What can hang from each mark
T: W
S: N W
B: G Q
A: Q
W: G N S T
Q: A B
G: B N
N: G S W

Every row comes from one small tree of marks. The marks that hang from a mark follow it in brackets, in alphabetical order. Every link used is in the known rows. Which tree was each row made from?
Known rows
Q{A B}: [-3.83  0.29 -1.57 -0.99  4.30  4.37 -0.33 -1.43 -1.57  4.46 -1.42 -1.15
 -2.76  0.88 -1.97  1.15  0.49  0.80  1.77  2.02  1.22 -1.94 -0.03  3.93
  1.81 -3.05 -1.65  0.14]
A{Q{B{G{N}}}}: [-1.59  1.22 -4.29 -3.39  3.94  3.82 -1.39  0.59 -2.27  2.90 -2.26  1.28
 -3.11  1.44 -2.05  0.33 -0.33  1.98  0.55 -1.34  1.21 -2.04 -0.62  7.11
  3.71 -2.52 -3.03 -0.03]
W{G N S}: [-2.04  0.92 -2.23  0.73  3.67  1.23 -1.31 -2.55  2.52  2.18 -1.78  0.79
 -0.04  1.65 -0.96  3.16  0.75  1.01  0.93  0.58  0.22 -1.93 -0.93  1.78
  4.89 -0.59  0.69 -0.14]
T{W{G N{S}}}: [-2.61  0.10 -3.84  1.36  5.79  0.79 -1.91 -2.14 -1.83  2.30 -1.59  0.38
 -0.90  0.78  0.36  0.43 -0.07  2.26  1.07  3.70  0.47 -1.98 -0.38  3.22
  2.80  0.27 -0.22 -1.25]
G{B N{W{S T}}}: [-2.39  2.18 -3.66 -3.52  3.26  3.65 -1.68 -4.27  0.60  4.83 -0.93 -0.71
 -1.22  1.77 -0.80  4.63  3.08 -0.81  0.46  1.89 -1.40 -0.17 -0.55  3.88
  2.91  0.17 -0.50  0.10]
N{G{B{Q{A}}} W}: [-2.82 -0.56 -4.21 -0.77  2.86  2.68 -2.25 -3.68 -2.20  5.17 -0.19 -1.00
 -2.10  1.05 -1.18  1.99  1.02  0.45  0.22  0.88 -0.79  3.03  0.16  6.54
  2.59 -2.43 -1.97 -0.15]
S{W}: [-1.86  1.49 -3.80 -0.24  2.50  3.81 -1.29 -4.65 -3.10  2.90 -1.10  0.84
 -1.19  1.83 -1.46 -0.89 -0.13  0.55  0.41  0.57  0.16 -1.17 -1.06  0.45
  3.77 -0.64 -1.66 -0.08]
N{S W{T}}: [-2.40  0.65 -4.16  0.85  2.81  3.38 -1.64 -3.19 -1.67  4.21 -1.25 -0.57
 -0.43  0.62  0.49  1.70  1.04 -0.41  0.80  4.30 -0.93  0.31 -0.53  2.26
  1.75  0.30 -0.92 -0.33]
G{N}: [-2.63  1.68 -3.03 -2.68  3.30  4.14 -0.50 -2.62 -2.45  3.49 -1.06  1.12
 -1.85  1.82 -2.28  1.25 -0.48  1.34  0.72  0.50  0.80 -2.35 -0.63  0.74
  2.82 -1.15  0.06 -0.06]
N{G{B} S W}: [-2.69 -0.50 -5.09 -0.25  2.09  1.71 -0.37 -2.91 -3.32  3.94 -0.54 -1.53
 -2.92  0.99  0.14  1.16  2.53  0.50  0.43  0.99 -1.17  1.53 -0.47  3.33
  3.16 -0.14 -3.29 -1.05]
N{G S W}: [-2.65 -0.89 -4.42  1.35  2.15  1.82 -0.89 -2.77 -2.76  3.72 -0.94 -0.26
 -1.59  0.60  0.30  0.96  0.83  0.81  0.63  0.84 -1.00  1.98 -0.49  2.48
  3.40 -0.18 -1.31 -0.92]
T{W{N{G{B{Q}} S}}}: [-2.57 -0.13 -6.23  0.42  5.36  0.71 -3.09 -2.12 -4.69  3.56 -0.48 -0.64
 -2.44  0.35  0.32  0.76  0.14  1.11 -0.47  0.75 -0.24 -0.40 -0.19  6.61
  2.93  0.12 -0.21 -1.36]
N{G{B{Q}} S W}: [-2.12 -0.47 -6.38  0.11  2.13  1.82 -2.66 -3.81 -3.24  4.15 -0.09 -1.14
 -2.76  1.01  0.14  0.98  0.93  0.58 -0.76  0.98 -1.25  1.81 -0.35  5.70
  2.67 -0.37 -1.41 -1.01]
S{N{W{G{B} T}}}: [-2.49  3.28 -5.01 -2.58  3.35  2.52 -1.56 -4.82 -0.02  2.95 -1.32 -0.20
 -1.33  1.11  0.09  2.32  1.07  0.37  1.73  2.35 -1.01  2.21 -1.02  3.69
  1.72  0.20 -4.27  0.14]
Q{B}: [-3.11  0.65 -2.62 -1.17  3.76  4.30 -1.12 -2.05 -1.76  2.99 -1.43 -0.41
 -3.46  1.02 -1.72  0.85 -0.21  1.17  0.87  0.31  0.83 -2.11 -0.89  2.81
  2.68 -1.54 -2.03  0.04]
S{N{W{G}}}: [-2.50  2.65 -4.36 -0.95  2.90  1.92 -1.76 -4.43 -0.27  2.46 -1.34  1.31
 -1.15  0.97 -0.06  1.03 -0.75  1.78  1.91  1.35 -0.41  0.94 -1.05  2.18
  3.08 -0.66 -1.99 -0.30]
G{B N{W}}: [-2.67  1.78 -3.67 -3.85  2.34  3.41 -1.00 -4.08 -2.40  4.14 -0.44 -0.21
 -3.30  1.91 -1.37  2.02  1.43  0.88  0.50  1.72 -0.74 -1.13 -0.59  2.45
  2.98 -0.80 -1.96 -0.39]
A{Q{B}}: [-1.83  0.76 -3.32 -1.52  3.89  4.61 -0.44  0.49 -1.31  2.96 -1.53  0.33
 -3.27  1.01 -1.79  0.90  0.58  0.84  0.64 -0.36  1.35 -2.14 -0.55  3.22
  4.26 -2.44 -2.81 -0.19]
T{W{G{B{Q}} S{N}}}: [-2.56  2.89 -5.63 -2.31  6.70  1.78 -3.85 -4.68  0.04  3.21 -0.66  0.23
 -1.49  0.73 -0.33  1.70  0.36  1.94  0.76  0.65  0.40 -1.29 -0.54  6.06
  2.88  0.04  0.06 -0.83]
A{Q{B{G{N{S}}}}}: [-1.49  1.19 -5.38 -2.48  3.71  2.97 -0.96  0.89 -3.09  3.12 -2.18  0.33
 -3.00  1.07 -0.99 -0.52  0.41  1.83  0.58  0.57  1.12 -3.25 -0.42  7.24
  3.05 -2.08 -2.16 -0.87]
B{G Q{A}}: [-2.39  0.00 -3.45  0.34  3.94  3.34 -2.80 -2.77 -2.16  4.52 -1.40  0.41
 -0.31  0.86 -2.06  0.21 -1.66  1.32  0.55  1.24  1.12 -0.70 -0.03  6.92
  1.91 -3.03 -0.71  0.27]
B{G{N{W}} Q{A}}: [-2.42  0.73 -4.13 -1.31  3.09  2.80 -3.82 -3.78 -2.09  5.03 -1.16  1.03
 -0.55  1.24 -1.42  0.89 -1.58  1.65  0.33  2.29 -0.28  0.31  0.12  8.53
  1.84 -2.69  0.44 -0.07]
Q{A B{G}}: [-3.49 -0.22 -2.50 -0.74  4.26  3.48 -1.22 -1.42 -1.94  4.19 -2.12 -0.85
 -2.25  0.67 -1.92  0.25 -0.16  1.47  1.92  1.02  1.15 -1.10 -0.16  7.11
  1.74 -3.13 -3.34  0.25]
A{Q}: [-1.27  0.88 -3.43 -0.84  3.51  4.42  0.06 -0.12 -1.60  3.01 -1.23  1.21
 -1.54  1.21 -1.89  0.95  0.65  0.63  0.44 -0.14  1.38 -2.08 -0.44  0.72
  4.77 -1.89 -2.04 -0.15]
T{W{G}}: [-3.02 -0.44 -2.64 -0.51  6.17  3.10 -2.11 -3.40 -1.27  2.64 -1.41  0.80
 -1.00  1.23 -1.21  0.42 -0.46  2.80  0.87  1.70  0.91  0.22 -0.61  2.39
  2.69 -0.21 -2.26 -0.38]
W{G N{S}}: [-1.99  0.65 -3.73  1.34  3.20  1.05 -0.56 -1.73 -0.78  1.88 -1.68  0.18
 -0.72  1.34 -0.23  0.82  0.10  1.46  1.07  3.17  0.39 -2.40 -0.73  1.76
  3.13 -0.41 -0.34 -0.87]

Which tree is each row?
[-2.81  0.91 -3.59 -1.56  3.92  4.07 -1.45 -3.05 -2.11  4.90 -0.31 -1.10
 -2.07  1.30 -2.22  1.42  0.62  0.43  0.41  2.68  0.99 -1.94  0.24  4.45
  1.85 -2.58 -1.09 -0.03] => G{B{Q{A}}}
[-2.65  3.62 -4.48 -1.00  3.23  3.46 -1.87 -4.34 -1.43  3.73 -1.36  0.95
 -0.68  0.12  0.17  2.19 -0.65 -0.42  1.85  1.57 -0.77  1.03 -1.01  2.36
  2.28 -0.04 -1.30  0.23] => S{N{W{T}}}
[-2.27  0.18 -2.95 -0.09  3.28  3.41 -2.30 -4.13  1.20  2.90 -1.67  0.49
  0.24  1.55 -0.58  2.34  0.20  0.74  0.83  2.94 -0.83  3.01 -0.88  2.82
  2.19 -0.10 -2.89  0.48] => N{W{G T}}
[-2.48  0.88 -4.04 -1.80  3.93  3.47 -2.81 -2.88 -2.52  4.78 -1.36  1.15
 -0.59  1.38 -2.43  0.54 -1.92  1.77  0.49  1.32  1.05 -1.34  0.04  7.42
  1.53 -2.97  0.73  0.25] => B{G{N} Q{A}}
[-1.72  1.60 -5.02 -0.67  2.61  2.05 -1.15 -3.85 -3.07  2.75 -1.49  0.15
 -1.12  1.73 -0.66  1.26  1.37 -1.13  0.23 -0.86 -1.36  2.56 -1.28  3.61
  3.65  0.32 -3.71  0.51] => S{W{N{G{B}} T}}
[-2.96  0.62 -2.72 -2.35  6.53  2.63 -2.15 -3.41  0.65  3.27 -1.44  1.01
 -0.45  1.75 -1.34  2.18  0.85  2.57  0.81  1.28  0.58 -1.16 -0.43  3.38
  3.09 -0.01  0.98 -0.56] => T{W{G{N} S}}
[-1.66  2.12 -4.25 -2.47  3.36  3.78 -1.83 -5.30 -1.02  2.32 -1.88  1.39
  0.52  2.87 -1.51  0.35 -0.23  0.97  0.56  2.19 -0.38  1.54 -1.22  2.42
  1.83  0.14 -1.71  0.55] => S{W{G{N} T}}
[-2.15  0.94 -3.65 -1.59  2.74  2.11 -2.52 -3.99  0.03  4.12 -1.63  1.06
 -0.72  1.41 -1.00  2.42  0.62  1.24  0.67 -0.12 -0.82 -0.78 -0.72  5.26
  4.02 -0.65  0.19 -0.35] => B{G{N{W{S}}}}
[-0.98  2.20 -7.29 -0.85  3.21  2.94 -4.20 -5.08 -4.12  3.51 -1.73  1.00
  0.51  1.81 -0.42 -1.32 -1.61  0.65 -0.77  2.27 -0.53 -0.13 -0.92  7.52
  0.98  0.09  0.47 -0.17] => B{G{N{S{W{T}}}} Q}
[-2.39  0.45 -3.35  0.76  3.46  2.47 -0.94 -1.65 -1.43  2.87 -1.87  1.15
 -0.11  0.80 -0.87  2.94 -0.30 -0.34  0.64 -1.29 -0.41  2.32 -1.03  2.79
  3.56 -0.25 -1.44  0.65] => W{N{G} T}
[-2.09  1.80 -2.45  0.62  4.01  2.81 -1.55 -2.40  1.23  3.56 -1.83  0.62
  0.51  0.81 -0.71  4.21  0.95 -1.19  0.87  0.82 -0.18 -1.70 -0.89  2.03
  4.08 -0.02  1.30  0.39] => W{N S T}
[-2.40  0.48 -5.18 -0.46  2.92  2.00 -3.34 -3.37 -2.88  5.29 -1.09 -0.07
 -0.44  0.96 -0.40  0.22 -0.97  1.55  0.56  4.31 -0.30 -0.73  0.33  8.71
  1.15 -2.14  1.30 -0.84] => B{G{N{S W}} Q{A}}
[-2.04  2.17 -4.76 -4.01  3.40  4.21 -2.20 -3.82 -2.85  3.77 -0.28  0.17
 -2.99  2.16 -2.28  1.48 -0.36  1.17 -0.62  0.78  0.47 -2.68 -0.48  3.89
  2.32 -1.17 -0.12 -0.17] => G{B{Q} N}
[-2.26  0.36 -4.78 -0.67  3.09  2.57 -1.32 -3.93 -0.16  3.44 -1.22 -1.67
 -1.11  1.40  0.34  1.92  2.62  0.40  0.71  5.15 -1.15  1.57 -0.56  3.72
  1.21  0.48 -3.95 -0.41] => N{S W{G{B} T}}
[-3.59  0.68 -2.57 -2.86  4.23  3.48 -0.96 -1.41 -2.37  4.48 -2.07 -0.29
 -2.57  1.24 -2.28  0.52 -0.27  1.94  1.79  1.07  1.05 -1.70 -0.07  7.59
  1.28 -3.23 -1.79  0.18] => Q{A B{G{N}}}
[-1.70  1.27 -5.11 -2.12  3.48  3.36 -3.73 -3.33 -2.76  3.32 -1.38  1.80
 -1.15  1.64 -2.17  0.37 -2.72  2.18 -0.44 -0.67  0.59 -1.51 -0.75  6.32
  2.33 -1.54  0.25  0.10] => B{G{N} Q}
[-2.89 -0.57 -5.14 -0.11  3.62  2.40 -0.66 -1.91 -3.59  4.98 -0.32 -1.86
 -1.90  0.83 -1.14  0.73  1.44  0.38  0.38  1.85  0.39  0.45  0.36  5.78
  1.59 -2.24 -0.88 -0.75] => N{G{B{Q{A}}} S}
[-2.05  1.13 -3.32 -1.32  3.32  1.82 -0.52 -2.45 -0.20  1.84 -1.28  0.00
 -2.27  2.04 -1.34  1.81  0.97  1.28  0.79  1.51  0.22 -1.69 -0.89  2.16
  3.59 -0.82 -3.29 -0.11] => W{G{B} N}
[-2.80  1.75 -4.99 -2.75  3.72  3.44 -1.00 -2.55 -3.60  5.42 -0.18 -1.40
 -2.21  1.54 -1.59  0.93  1.17  0.75  0.41  4.66  0.82 -3.60  0.41  5.32
  0.76 -2.18  1.31 -0.90] => G{B{Q{A}} N{S}}
[-1.88  1.99 -4.89 -3.50  3.46  3.11 -2.32 -5.43 -1.94  3.78 -0.64 -0.23
 -1.22  3.07 -2.18 -0.45  0.45  1.55  0.10  3.49  0.14 -0.25 -0.14  5.91
  1.56 -2.15 -1.18 -0.17] => S{W{G{B{Q{A}} N}}}
[-2.74  1.54 -3.93 -3.30  3.04  3.62 -2.45 -4.17 -2.18  5.58 -0.06 -0.66
 -2.35  1.68 -1.69  2.08  0.75  0.72  0.25  3.72 -0.40 -0.85  0.44  5.96
  1.71 -2.46 -0.02 -0.33] => G{B{Q{A}} N{W}}
[-2.38  0.09 -3.24 -0.76  3.65  2.21 -3.02 -4.61  2.61  4.89 -0.57 -1.38
 -0.62  1.73 -0.83  3.17  2.21  0.74  0.49  3.62 -0.60  0.54  0.24  6.58
  2.78 -2.01 -0.38 -0.35] => N{W{G{B{Q{A}}} S}}
[-1.85  3.81 -5.25 -1.12  3.07  2.16 -1.20 -5.19 -1.90  1.61 -1.50  1.77
 -0.61  1.85 -0.69 -1.34 -1.03  1.56  1.54  0.42  0.11 -0.04 -1.41  1.23
  3.38 -0.46 -2.35 -0.12] => S{N W{G}}
[-2.45  0.13 -4.99 -0.27  5.78  0.97 -3.85 -2.90 -1.46  3.93 -0.58  0.05
 -1.90  0.70 -0.39  3.00  0.79  0.73 -0.55 -1.65 -0.49  0.05 -0.34  6.90
  4.72 -0.06  0.91 -0.64] => T{W{N{G{B{Q}}} S}}
[-1.16  1.67 -6.12 -0.36  2.74  2.26 -3.50 -4.67 -3.08  2.85 -1.03  0.45
 -0.94  1.98 -0.61  1.04 -0.11 -0.89 -0.83 -0.98 -1.39  2.76 -1.17  6.07
  3.47 -0.05 -1.95  0.51] => S{W{N{G{B{Q}}} T}}
[-2.27  0.46 -2.94  1.04  3.79  1.99 -1.20 -1.76  0.84  3.50 -1.91  0.77
  0.60  0.75 -0.62  4.44  1.01 -0.99  0.81 -1.87 -0.64  1.68 -0.98  3.11
  4.49 -0.03  0.54  0.52] => W{N{G} S T}
[-1.76  1.76 -5.01  0.67  2.97  3.67 -1.25 -4.26 -3.40  3.51 -1.45 -0.34
  0.21  1.39 -0.16 -0.49  0.76 -0.73  0.48  3.35 -0.38 -0.59 -0.92  1.55
  1.93  0.48 -1.11 -0.22] => N{S{W{T}}}
[-2.26  3.18 -6.40 -1.96  4.30  2.62 -2.55 -3.90 -0.57  4.06 -0.90  0.02
 -0.87  0.53 -0.51  3.57  0.67 -0.94  0.52 -2.42 -0.54  2.06 -0.94  5.82
  2.97  0.02 -0.14  0.33] => W{S{N{G{B{Q}}}} T}
[-2.30  3.80 -6.46 -2.35  3.15  2.80 -0.67 -5.02 -4.14  3.09 -1.27  0.41
 -1.34  1.19 -0.49  0.05  0.99 -0.83  1.24 -1.65 -0.96  3.15 -1.42  3.22
  2.66  0.21 -4.06  0.42] => S{N{G{B}} W{T}}
[-2.68  1.24 -3.86 -2.36  3.71  3.08 -3.49 -3.50  0.97  4.16 -2.34  0.10
 -1.31  1.13 -0.42  3.25  0.69  0.39  0.77  0.31 -1.31  0.85 -0.79  8.90
  2.38 -0.47 -0.92  0.32] => Q{B{G{N{W{S T}}}}}
[-3.55  1.78 -4.27 -0.69  6.22  1.61 -1.57 -3.06 -1.95  3.80 -1.21  1.28
 -0.92 -0.33 -0.22  1.83  0.32  1.01  1.79 -2.73  0.30  0.90 -0.76  3.26
  4.24  0.19  0.47 -0.55] => T{W{S{N{G}}}}
[-3.45  0.56 -3.77 -1.89  4.11  2.72 -0.66 -1.15 -3.36  4.63 -2.00 -1.17
 -2.45  0.86 -1.27 -0.20  0.39  1.83  1.86  3.06  1.03 -2.79  0.10  7.93
  0.73 -2.72 -0.92 -0.56] => Q{A B{G{N{S}}}}
[-1.83  1.92 -4.70 -3.63  4.59  3.61 -3.07 -4.32  2.07  3.41 -1.11 -0.15
 -0.33  2.51 -1.62  3.89  1.21  0.62 -0.49  1.64 -0.26  0.06 -0.63  5.88
  2.05 -0.20  0.40  0.39] => W{G{B{Q} N} S T}
[-2.81  3.16 -5.14 -2.30  4.12  2.49 -0.07 -3.13 -0.60  3.87 -1.28 -0.18
 -1.01  0.50 -0.53  3.59  2.31 -1.11  1.61 -2.54 -0.45  1.75 -0.99  3.37
  3.30  0.20 -1.90  0.44] => W{S{N{G{B}}} T}
[-3.11 -0.21 -4.85  0.05  5.28  0.64 -0.88 -1.35 -4.82  3.47 -0.87 -0.78
 -2.79  0.32  0.30  0.92  1.67  0.88  0.65  0.75 -0.14 -0.57 -0.27  4.30
  3.23  0.25 -1.89 -1.32] => T{W{N{G{B} S}}}
[-2.63 -0.63 -3.08  0.81  2.68  2.06 -1.62 -3.55  0.39  4.07 -1.06  0.35
 -0.85  0.83 -0.51  3.13  1.59  0.35  0.54 -1.83 -1.16  2.34 -0.72  2.62
  5.26 -0.55 -0.32 -0.24] => N{G W{S}}
[-2.65  1.94 -4.76 -3.36  3.07  3.25  0.43 -2.31 -3.87  3.88 -0.58 -0.99
 -3.22  1.73 -1.27  0.76  1.99  0.87  0.63  2.59  0.53 -4.03 -0.39  1.88
  2.00 -0.44 -0.86 -1.05] => G{B N{S}}
[-1.87  4.11 -5.99 -2.80  3.01  2.15 -0.78 -5.52 -2.34  1.84 -1.14  0.42
 -2.08  2.14 -0.78 -1.05  0.68  1.27  1.47  0.69 -0.07 -0.37 -1.34  1.94
  3.10 -0.31 -4.08 -0.31] => S{N W{G{B}}}
[-2.53  1.67 -3.00 -2.29  3.02  4.31 -1.96 -4.04 -1.25  4.11 -1.28  0.95
 -0.60  1.39 -0.94  2.84  0.05  0.11  0.61  2.30 -0.90  0.90 -0.69  2.70
  2.06 -0.21 -0.47  0.32] => G{N{W{T}}}
[-2.37  3.39 -4.10 -1.04  4.57  2.68 -1.25 -3.54  2.16  2.69 -1.99  1.08
  0.88  0.80 -0.48  3.11  0.48  0.16  1.97  0.77  0.26  0.34 -1.12  2.24
  2.81  0.23 -0.28  0.47] => W{G S{N} T}
[-1.90  3.50 -6.17 -2.28  3.50  2.70 -3.86 -5.53 -0.01  3.11 -0.96  0.21
 -1.02  1.17  0.14  2.03 -0.55  0.48  0.54  2.18 -1.11  2.43 -0.92  6.05
  1.28 -0.03 -2.55  0.15] => S{N{W{G{B{Q}} T}}}
[-2.58 -0.06 -3.87 -0.94  3.03  2.64 -1.37 -3.72  0.60  4.47 -1.08 -1.01
 -0.94  1.02 -0.27  4.46  3.45 -1.08  0.43 -0.72 -1.83  3.69 -0.71  4.28
  3.76  0.20 -2.44  0.31] => N{G{B} W{S T}}
[-3.50  2.33 -4.88 -2.25  6.12  1.52 -1.00 -3.15 -2.50  4.00 -0.79 -0.10
 -2.28  0.03 -0.26  2.11  1.97  0.76  1.60 -2.56  0.06  0.41 -0.62  4.02
  3.94  0.13 -1.36 -0.78] => T{W{S{N{G{B}}}}}
[-3.01  2.54 -5.15 -1.72  4.25  1.99 -1.19 -3.09 -1.04  5.03 -0.52 -0.65
 -1.35  0.38 -1.13  2.77  1.23 -0.14  1.37 -1.33  0.29  0.38 -0.03  6.01
  3.31 -2.20  0.57 -0.17] => W{S{N{G{B{Q{A}}}}}}
[-2.30  1.51 -2.82 -2.34  4.51  3.53 -1.37 -3.31  2.55  3.14 -1.93  0.81
  0.81  2.18 -1.57  3.73  1.18  0.77  0.76  1.51  0.09  0.27 -0.88  2.63
  2.52 -0.08  0.61  0.53] => W{G{N} S T}
[-3.42  0.46 -2.96 -2.42  3.34  2.95 -2.07 -2.71 -1.86  4.88 -1.89 -0.40
 -2.59  1.11 -1.29  1.05 -0.05  1.79  1.72  2.08 -0.23 -0.06 -0.11  8.67
  1.59 -2.85 -2.05 -0.07] => Q{A B{G{N{W}}}}
